Each row was made from one small tree. Brackets hold a mark, then the marks that hang from it, in alphabetical order. Every link used is in the known rows. Write each row's tree.
Known rows:
(Y (K (A (V Q)) T)): [  1  17  -3  -9  21  -2  -3 -18   4   9   5   5   2  -9   3   8  -5 -12
  -2   9  -5  10   4   1  -8   2   3  -7   8  -4  10 -15  11   3  -6 -14
  -5   7  13   2   6   9 -28 -11]
(Y (K (Q (H P)) (T A))): [  5  17  -9 -12  12  -9  -2  -6   8  14   0  13   7 -14   5  17   2 -11
  -7   5  -4  -1   8  -1 -10   3   5 -10  14  -4  -6 -16  16  -3  -6  -6
 -13  11  11  -8  -2   8  -8  -8]
(A (Q H T) V): [-13   4 -10  26  18  -2  -2   6  -8   5   2   1   9 -10   2   6   3 -14
   2   8  -5   4  19  -2  -8   6  -2 -10   7  -4  18 -11  15  12   0  -3
  -4  -7   4  -6   0 -17 -32 -13]
(A T (V (Q H P))): [  5   3   0  10  19 -13 -10  11 -19  -1   4   9   9  -8   1  -8   1 -16
  -1   5  -5   1   1   2  -3   8   2  -5   7  -4  12 -12  13  17  -6 -10
 -10   4  11  -6  -2 -21 -18 -15]
(P Q): [ -1   0  -5  -2  17 -13 -13 -12 -29   1   7   7  16   2  12  23   7 -18
   0   2 -10  -2   5  -3   0   4   3  -8  13  -1  -3 -13  18   1  -1  -3
  -2   4   8  -9   2  10  -6 -10]
(T (A V) H (K Y) Q): [  3   5  -6 -10 -10   5  -2 -15 -18  -8   2  -5  16  -4  12  17  -5  -5
   8   4 -14   0 -12  -7  18   9  13  -6  12 -22 -10 -11  11   6  -9  -1
 -10 -13  -8 -16 -10   5  30  -5]
(Y (K A (Q P) (T H))): [  7   9 -16 -19  12 -12  -6 -11  24  14   4   8   5  -7   3  22  -2  -9
  -4   5  -7  -3   7  -2  -6   6   5 -13  12  -8 -20 -19  10  -4  -7  -4
 -10  11  10  -5   6 -13 -17  -4]
(K Q T): [  5   3  -4 -15  14  -8  -9 -15 -22  16   9  17   7   1   9  20   7 -14
   0   5  -2  -4   9   0 -10   0   9 -13  10  -6 -10 -16  11   1  -1  -3
  -9   5   0  -3   2   0 -14 -11]
(Y (K (A (V T)) (Q (H P)))): [  0  19  -2 -13  27  -7  -5   0  12  13   1   8   3 -11   7  17   0 -11
  -2  -1  -5 -13   1   1  -2   7   0  -9   7  -6  -1 -21  18   3  -5  -9
 -14  10  10  -8   2  -3 -16  -9]
(K (A V) (T (H P) Q) Y): [ -1   6  -3 -14  -6   3  -3 -17  24   7   0   7   6 -11   7  29  -3  -5
  -2  -4  -7  -6  -4  -3   2  10   4  -9   8 -26  -2 -14   9  -5  -1  -5
 -14   4 -10   1  11   2  -8   0]
(V (A (Q P (T H K)) Y)): [  0   4  -2   8  10   1  -6   2  -1  -6   1   7  14 -11   7 -12   2  -5
   7  13  -3   5  14  -3  -2   7   3  -6  16 -10   0 -16   2   9  -7  -5
  -3  -8  -7 -20  -6 -20  -7 -13]
(Q (A Y) H P): [  2  -1 -11  17  24 -17   0  10   5   1  -3   9   3 -17  10  -2  -1 -19
   3   6  -4   2  17  -8  -6  10  -4 -16  14   3  23 -18   0   8  -5  -2
 -11   1   6  -1   4 -35 -32  -9]
(A (Q P) T V): [  9   5   0  10  21  -9  -6   8 -21   2   5   9  11  -3   4  -5   3 -12
   4  10  -6   5   3   1   0   7   0  -4   7  -8   5 -12  13  15  -4 -14
 -13  -5   5  -5  -4 -24 -16 -15]
(P (Q A (T H K))): [ -3  -2 -12  -9  20 -10 -10  -6   2  -6   3   0  14   5  10  18   3  -7
   5   3 -10   4   6  -8  -8   3   6  -7  14 -10  -8 -15  22   2   4   5
  -1  -8  -4  -9   1  -7 -17  -3]
(V Q T): [  2   3   6  -2  13  -2 -13  -8 -29  11   5   5  11   0  10   4   8 -18
   0   7  -3  -6  -2   2  -7   1   6  -3  10  -3  -1 -19  16   9   2  -4
   0   7   7 -11   1  -2   6 -12]
(Q H P (T A)): [  6  -6  -2  15  12 -14   6  15   4   9  -3   6   9 -17   3   3   0 -18
  -4  -1  -3  10  13  -2 -14   9  -2 -13  16 -10   2 -18   5   6  -5  -3
  -6  -1   8  -6  -1 -11  -6  -8]
(Y (K (T H (Q A)))): [  0  11 -15  -4   8   1   1 -14  26   5   1  -1   6  -4   8  20   3  -6
   1  11  -9   4   2  -6  -4  -2   4 -10  11  -9   0 -12  18   1  -1  -2
  -6   0   3  -4   4 -18  -7   0]
(Y (K (T (Q H P)))): [  0   9 -16   2  11  -3   6  -2  18   9   4   5  11 -13   0  12   0 -15
  -1   7 -10   2   8  -1   1   5   0 -14  12  -2   2 -14  11   5  -5  -7
  -9   9  14  -7   4 -15 -14  -9]
(A (Q H P) (T V) (Y K)): [  2  15 -19  11  27  -4   3  13   2   0  -1   2   7 -14  -5 -19  -5  -8
   4  14  -9  -3  17   0   5   4  -3  -3  11   2  13 -12  12  18 -10  -2
 -12   1   5 -18  -9 -20 -27 -14]
(P (Q H)): [ -7  -1 -14   6  16 -12  -9  -3 -20   0   4   5  15  -7   8  21   6 -21
  -2   3 -11  -9   9  -3  -2   6   1 -12  12   2   1 -13  19   4  -2   1
  -1   9  10 -12   3   1 -13  -8]
(V Q): [ -2   1   2   7   9 -11 -17 -13 -30   6   8   6  12  -1  11  11   7 -17
   0   5  -5   3   3  -1  -6   2   5  -5  12   0   4 -14  14   6  -3  -4
  -1   4  11  -7   0   4   0 -15]
(H (P (Q A)) (T K)): [  6   9  -9 -10  28  -7 -16  -9  16  -6   5  17  21   1  18  19   4  -7
   2   2  -7  -5   2  -4  -2   2   1  -1  14  -9  -8 -19  20   1   7  -5
 -12   1   4  -5   1  10  -3 -11]
(A (T K Q V)): [ 14   3   2  -8  15   5  -3  -5 -27  -2   7   5  10   7   5   1   1  -4
  12   1 -13  -3  -8  -2  11  -3  11   1   9 -19 -14 -14  20  19  -6   2
  -8 -10 -10 -18 -14   3  25 -11]
(K (A T) Q Y): [ 14  -3  12 -23  25 -13  -9 -12 -18  16   4   0   7   2   8  14   0  -4
   8   2  -5 -21  13  -1 -12   4   6  -7  13 -12 -12 -18  11   2  -3  -8
 -14   8  -7  -5  -2   8 -19  -8]
(Y (K T)): [  3  12 -12   0  17   0   3  -9   3  14   7   5   8  -2   4  14   1 -14
  -1   9  -4   4  11   0 -10   0   1 -10  12  -1  -3 -14  14   4  -3  -4
  -2   7  11  -2   4   4 -17  -9]
(P (Q (A V (Y K)) H T)): [-12  14 -12   1  37 -10  -1   2  10  -3  -3  -1   6 -10   4   4  -3 -11
   2   8  -7   4  18  -7  -9   5  -4 -11  10   4  34 -11  16   5  -3  -7
  -6  -4   5  -4   4  -7 -57  -8]
(V A (Q T)): [  1   2  19   3  11  -6 -11  -9 -16   4   1   5   9  -5   9  -1   7 -10
   1   4   1   8   7   2 -19   0   4  -4  14  -6   6 -16  11   6  -1 -12
   3   0   1 -11   0   3  -6 -15]
(H P (T A)): [ 13   7   1   8  15  -1  -8  -3  14   6   0  21  15  -7  18  16   3 -11
  -5   2   2  -2  -1  -1  -9   0  -2  -1  15 -17  -5 -18  13   0   0  -5
 -10   1   7  -3  -3  14  26 -10]
(Y K): [  1  10  -9   7  20  -5  -1  -5  -5  11   6   0   9   0   8  16   2 -15
   1   5  -7  -1   8  -2  -5   1   0  -8  14   1  -1 -14  14   5  -5  -3
  -2   3  15  -6   0   2  -3 -10]
(V T): [  6   1   2   2  20   1  -1  -1 -22  14   5   7   9   0  11  10   8 -19
   2   4  -2  -9   4   0  -6   1   2  -7  10  -9  -8 -20  14  10   2   0
   0   3   2  -8   1  -5   8  -8]
(P (Q (T H (V K)))): [ -6   5 -12  -3  10  -4  -9  -6 -15   0   2   0  12   4   0  20   1 -10
  -6  -5 -11   3  -4  -3  -3   1   6  -4  11 -12 -16 -14  25   2   0  10
   3  -5   3 -12   4   9   3  -5]

Write each row's tree:
[  3   5  -9  -1  16  -9  -7  -1 -20  13   6  14   9  -7  -2  10   5 -20
  -6   1  -8  -6   5   1  -7   5   5 -15  13   0 -13 -19  10   3  -3  -1
  -8  11  15  -3   7 -17 -18 -15] : (V (K (Q H P) T))
[  3  -6 -11  19  21 -21   1  11   8   5  -2   7   4 -14  10   7   3 -21
   1   3  -7   3  11  -6 -10  11  -3 -17  13   1   7 -20   6   8  -1  -4
 -10   3   9   1   7 -34 -23  -7] : (Q A H P)
[  0  19  -3  -2   4  -1 -15  -6 -26 -10  -4  14  12  -5  10  10  -1 -12
 -10  -1  -6   5 -19  -7  10   7   5   1  12 -14   7 -10  15  -2 -11  -2
  -7  -5   7  -9  -1   7  14  -6] : (T (A (V K) Y) (H (P Q)))
[  5  13  -7   0  28  -4  -5   2  17   1  -2  12  11 -16   8  -3  -2  -8
   2  15   0 -15  18   1  -3   4  -4 -11  16   2   8 -19   2   7 -10 -11
 -11   9   7 -17  -3 -15  -6 -16] : (V (A (Y (K (Q (H T) P)))))
[ 10   8   7  11  28   4  -8  -7 -28   7   2   1   9   2   1  -3   4 -10
   5   7  -9  -7   2  -1 -10  -2   1   0  12 -11  -3 -17  15   9  -2  -5
  -2   2   8  -4  -1  -6 -13 -13] : (V (K (A Q T)))
[ -7  15 -10   9  21  -5   1   0  29  12  -3  -2   5 -13   1  10  -2  -6
  -1  -1  -8   3  14  -1  -8   4  -5  -5  11  -8   1 -17  18   3  -3  -1
  -6   3   8  -9   2   5 -21  -8] : (Y (K (A (Q (H P) (T V)))))
[ 12  12   8 -12  13   2   4  -2 -10   7  -4   4  12 -11  10  -5   1 -12
   3   7  -4   1  -6  -3   8   2   2  -6  14 -12   9 -19   7   6  -8 -12
 -12  -2   5 -16  -7  -8  18  -8] : (V (T (A (Y K)) (Q P)))
[ 10  16   9   1  11   9  -7 -10   9  -1  -2  16  14  -6  10  10   5  -4
  -4  -3  -5  -3 -16   2   5  -2   0   2  12 -23 -10 -19  16   5   0  -6
  -9  -2   2 -12  -1   9  45 -15] : (H P (T Q (V A K)))
[  9   7  -8  -9  34  -3 -11 -10  -4   0   8  13  11   4  16  11  -1  -7
  10  11  -4  -7   6  -4  -2   0   6  -8   9  -9  -3 -20  14   9   0  -4
 -14  -7  -1  -2  -5  -9  -7 -16] : (H (T (K (Q (A V)))))
[ -3  20  -8   0  15   3  -5  -3  20   7  -1   2   7  -8   7  14   1  -8
  -1   5  -6  -3  -4  -1   0   6  -2  -4   7 -12  -4 -17  19   3  -3  -7
  -8   3   8  -9   3  -8  -7  -4] : (Y (K (A Q (V (T (H P))))))
[  5   1   1   9   4  -6   0  -1 -10  -1  -5   7  11 -19   9  -1   0 -15
   2   6  -7   2   1  -6  10   7   1 -10  15  -9  18 -15   0   6 -13  -6
 -12  -2   5 -14  -8 -16  12  -9] : (T (A Y) (Q H P))
[  8  -1  -6   5  15  -2  -7  -5  17   4   6  10  19  -4  10  15   3 -12
   1   6  -6  -7   3  -2   4   1  -3  -7  13 -13  -3 -18   8   6   1  -5
 -11   0   8  -5  -1 -13  16 -12] : (H (T (Q P)))
[ 14   7   9  -5  15   5   3  -6 -39  14  -1  -4  12  -3   6   2   2 -17
  -2   1  -4  -8  -5  -1 -10   3   5  -7  16 -11 -11 -21  13   3   0  -5
  -1   3   6  -6   1  15  16  -9] : (V (K Y) (T A))
[  2   3  -4   4   5   1  -8   5   2  11   3  14   9  -1  11  20   9 -15
  -5  -2  -2 -12  -7  -1  -4   5   1  -4  11 -17 -18 -19  18   4   3   7
  -3   5   0 -12   3  -9  21  -1] : (V (T (H P)))
[ -1  15 -11  -4  14   0 -13 -11  -4  -1  -1  15   8  -3   6  12   4 -11
  -7   1  -5   1  -3  -6  -6   2   3  -4  13  -7   2 -14  17  -5   1   2
  -5   3   4   0  11  -7 -20  -5] : (V (K (T (H (P (Q (A Y)))))))
[  0   4   0  15  15   0 -11  -6   4  -4   0   9  13 -16  11   0   4 -14
  -1  16  -1 -10  10   4 -12   1   0  -7  14  -1   8 -17  11  10  -1  -9
   0  12   6 -14   0  -6   5 -16] : (V A (Q (H T)))
[  1   4  -7  -2  -3  -2  -6 -12  25   4  -1  15   6  -5  13  23   9  -7
  -3   1  -6   4  -6  -6  -5   2   5  -6  10 -20  -5 -15  16  -3   3   0
 -11  -2  -6  -1   7 -19   4   1] : (K (T (H P) (Q A)))
[  9  -2  -4   3   1  -5   1   0 -15  -3   1   4  17 -13   9   1   1 -15
   6   3 -15   4  -5  -5  12   9   8 -10  15 -12  -6 -17   6  10 -10  -4
 -12  -3   5 -18 -11 -13  25 -10] : (T A K (Q H P))
[ -2  13  -8 -10  24 -13  -6  -3  16   9   1  -2   2   2   8  19   1  -3
   1   5  -5   5   8  -6 -12   1   4 -10  10  -6   0 -14  20   3  -3  -3
 -10  -8   4  -3   0 -18 -24  -5] : (Y (K (Q (A V) (T H))))
[  7   5   8  10  30 -15   1   9  -3   7  -1   6   3  -3   2   0   1 -13
  -1  -5  -2  21   2  -4 -15   7  -2 -11  11  -9  10 -20   9   7   0  -9
  -9 -13  10  10   7 -27 -32 -12] : (Q (A (V K)) P T)
[ 20  -1   9 -22  26 -19  -7  -3 -16  10   2  12   1  -1   5   7  -1  -7
   4  -3  -7  -4   0   1  -2   4   7  -6   9 -17 -18 -21   9   7  -8  -5
 -16   3  -3  -7  -4  -8  -1 -10] : (K (A (T V)) (Q P))
[  9   8  15 -13  18   0 -11  -4 -30  -4   4  12  12  -9  10 -23   2 -14
   7  11  -1  -1  -1   3   3   7   8  -3  14  -4   4 -23   2  14  -7 -14
  -3   4  -1 -23  -5  -8   8 -19] : (V (A Y) (Q P) (T K))
[  6   5   3  -1  19   6   0  -4 -33  17   5  -3  12   2   3   7   4 -17
   0  -1  -6 -15   1   0  -7   3   2  -8  13  -6 -13 -20  15   5   3  -2
   1   7   6  -6   6   7  -2 -11] : (V (K Y) T)
[  9   8  -4 -21   4 -11  -3  -8 -26   6   1   6  10 -10  11  15  -5  -7
   3  -7 -11  -4  -1  -3   5  11  13  -8  14 -12 -23 -19  14   4 -10   4
 -16  -1  -7 -18 -10  26  21 -11] : (T A (K (Q (H P)) Y) V)
[  8   4   8   0  20   6  -6  -5 -22   1   3   8  10   2   7  -4   5  -7
   9   9  -4 -10   4  -4   4  -4   3   1  11 -13  17 -10  10  13  -7  -4
  -9  -5  -6 -12 -10  -8   2 -10] : (A (T Q) Y)
[ -6  -1  -4   9  23 -10  -9  -2  -2   2   1  -1   7  -6   6  -1   3 -11
   6   7  -6   6  14  -4 -17   3   5  -8  13   0  11 -17  17  11   3   0
  -2  -2   4  -6  -1 -11 -28 -12] : (V (Q A H (T K)))
[ -1   3   2   4   9   2  -3   4  -1   9   1   9  12  -7   9  15  10 -16
  -1  -2  -6 -14  -4   0   3   4   0  -7  10 -13  -1 -19  17   7   2  -1
  -9   6   1 -14   0 -11  13  -6] : (V (T (Q (H P))))
[  5   4  -3   4  -6 -13 -12  -5 -16  -3   0   8   9 -10  11   8  -1 -16
  -6   4  -6  15 -14  -4   3  10   8  -6  11 -12   0 -13   9   5 -10  -6
  -7  -5  10  -8  -3 -11  24  -7] : (T (A (V (Q P))) H)
[  3  16  -5  15   6  -2  -2  -3 -28   3  -5   6   8 -14   5   3   3 -13
  -6   0 -10   9  -9  -1   1   5   4  -3  13 -10  -5 -16  18   6  -7   2
  -6  -2   9 -12  -4   6  21 -12] : (T (A (Q (H P))) (V K))
[ -4   7 -23  21  21  -1  -3   4  12   0   1  11  13 -18   5  -6  -4 -14
   2  14  -6  -5  20  -2   5   6  -5  -9  11   0  16 -16   4  12  -4   3
 -10   1   4 -12  -2 -19 -13 -17] : (A (Q (H (T V)) P) Y)
[ -9   6   4   7  24  -1  -9  -6  -8   2   0   6   1 -13   4  -4  -6 -13
   2   6  -1   2  13  -3  -8   4  -1  -7   8  -7  33 -15   5   9  -8  -6
  -4  -1   2  -3   2  -2 -37 -12] : (K (A (V (Q H T)) Y))
[ 10   5  15  -5   9  -3  -9 -11 -36   8   0   5  10  -4  13  -1   6 -17
  -1   9  -1   2  -8   1  -8   1   8  -2  13  -8   1 -19  16   8  -2  -8
  -2   3   6 -13  -4   9  18 -10] : (V Q (T A))
[  8  -1   6  -9   7   3   6   3  -6   0   1   0  17 -14   8  -3   3 -11
   9   4 -10 -14   2   2   7  12   4 -12  13 -12 -11 -23   7  11  -1 -10
  -9   7  -8 -25  -2 -13  14 -11] : (V A (T (K Y) (Q H P)))
[ 13  -1   4   8  12   2  -4   3  -5  -3  -1   8   7  -2   9   2   7  -7
   3   9  -1  -8   0   1 -11   0   4  -3  13 -16 -12 -13  13  11  -4  -3
   1   0  -8 -16  -4 -14  20  -5] : (V (A (T H)))
[  3  11   6  -6  -2   1 -17  -7 -14   2  -4  13   9  -9  14   0   5 -12
  -6   5   2  -3 -12  -2  -1   3   7   3  13 -14   4 -18  14   2  -4  -1
  -5   3   0 -17  -4   2  23  -4] : (V Q (T (A Y) (H P)))
[  3   8  -1   6  22   6   1   8 -14  -4   0   9  13 -18   7 -22   3 -14
  10  17  -4  -9  12   1   4   9   1  -9  13  -2   6 -22   4  16  -5  -9
  -4   3  -5 -26  -6 -24  -4 -16] : (V (A (Q H P) Y) (T K))
[ -1  13   4   4   6   9  -8   1   0   0  -5  14   9 -11  14  -3   9  -7
   1  11   2 -12   1   0  -2   5   0  -1  12 -14   1 -18  11   6  -2  -5
  -3   2 -10 -23  -1 -17  11  -6] : (V (A Q Y) (T (H P)))
[ -4   6  -9  16  17  -4   0  12 -12   5   3   6  10 -14   4   0   4 -21
   0   9  -7  -2   5   1   2  13  -2 -14   6  -2  10 -18  11  14  -1  -8
 -10   2   9  -9   3 -32 -20 -13] : (A (Q H P) (V T))
[ -4  16   1   6  17   3 -16 -12  -9   6  -1  15   4 -15  -1  -2   0 -16
  -8   2  -3  -5   3   0  -9   3   1  -3  13  -3  18 -18   9   2  -6  -4
  -3  16  12  -1   9   3 -30 -15] : (V (K (A Y) T) (Q (H P)))
[ 15   7   1 -22  10  -9  -5 -15 -46   2   5   8   7   1  14   9  -1  -9
   6   1 -10   7  -7  -3   6   2  17  -6  12 -13 -23 -19  13   9 -12   3
 -10 -10  -5 -17 -15  19  34 -13] : (T A (K Q) V)
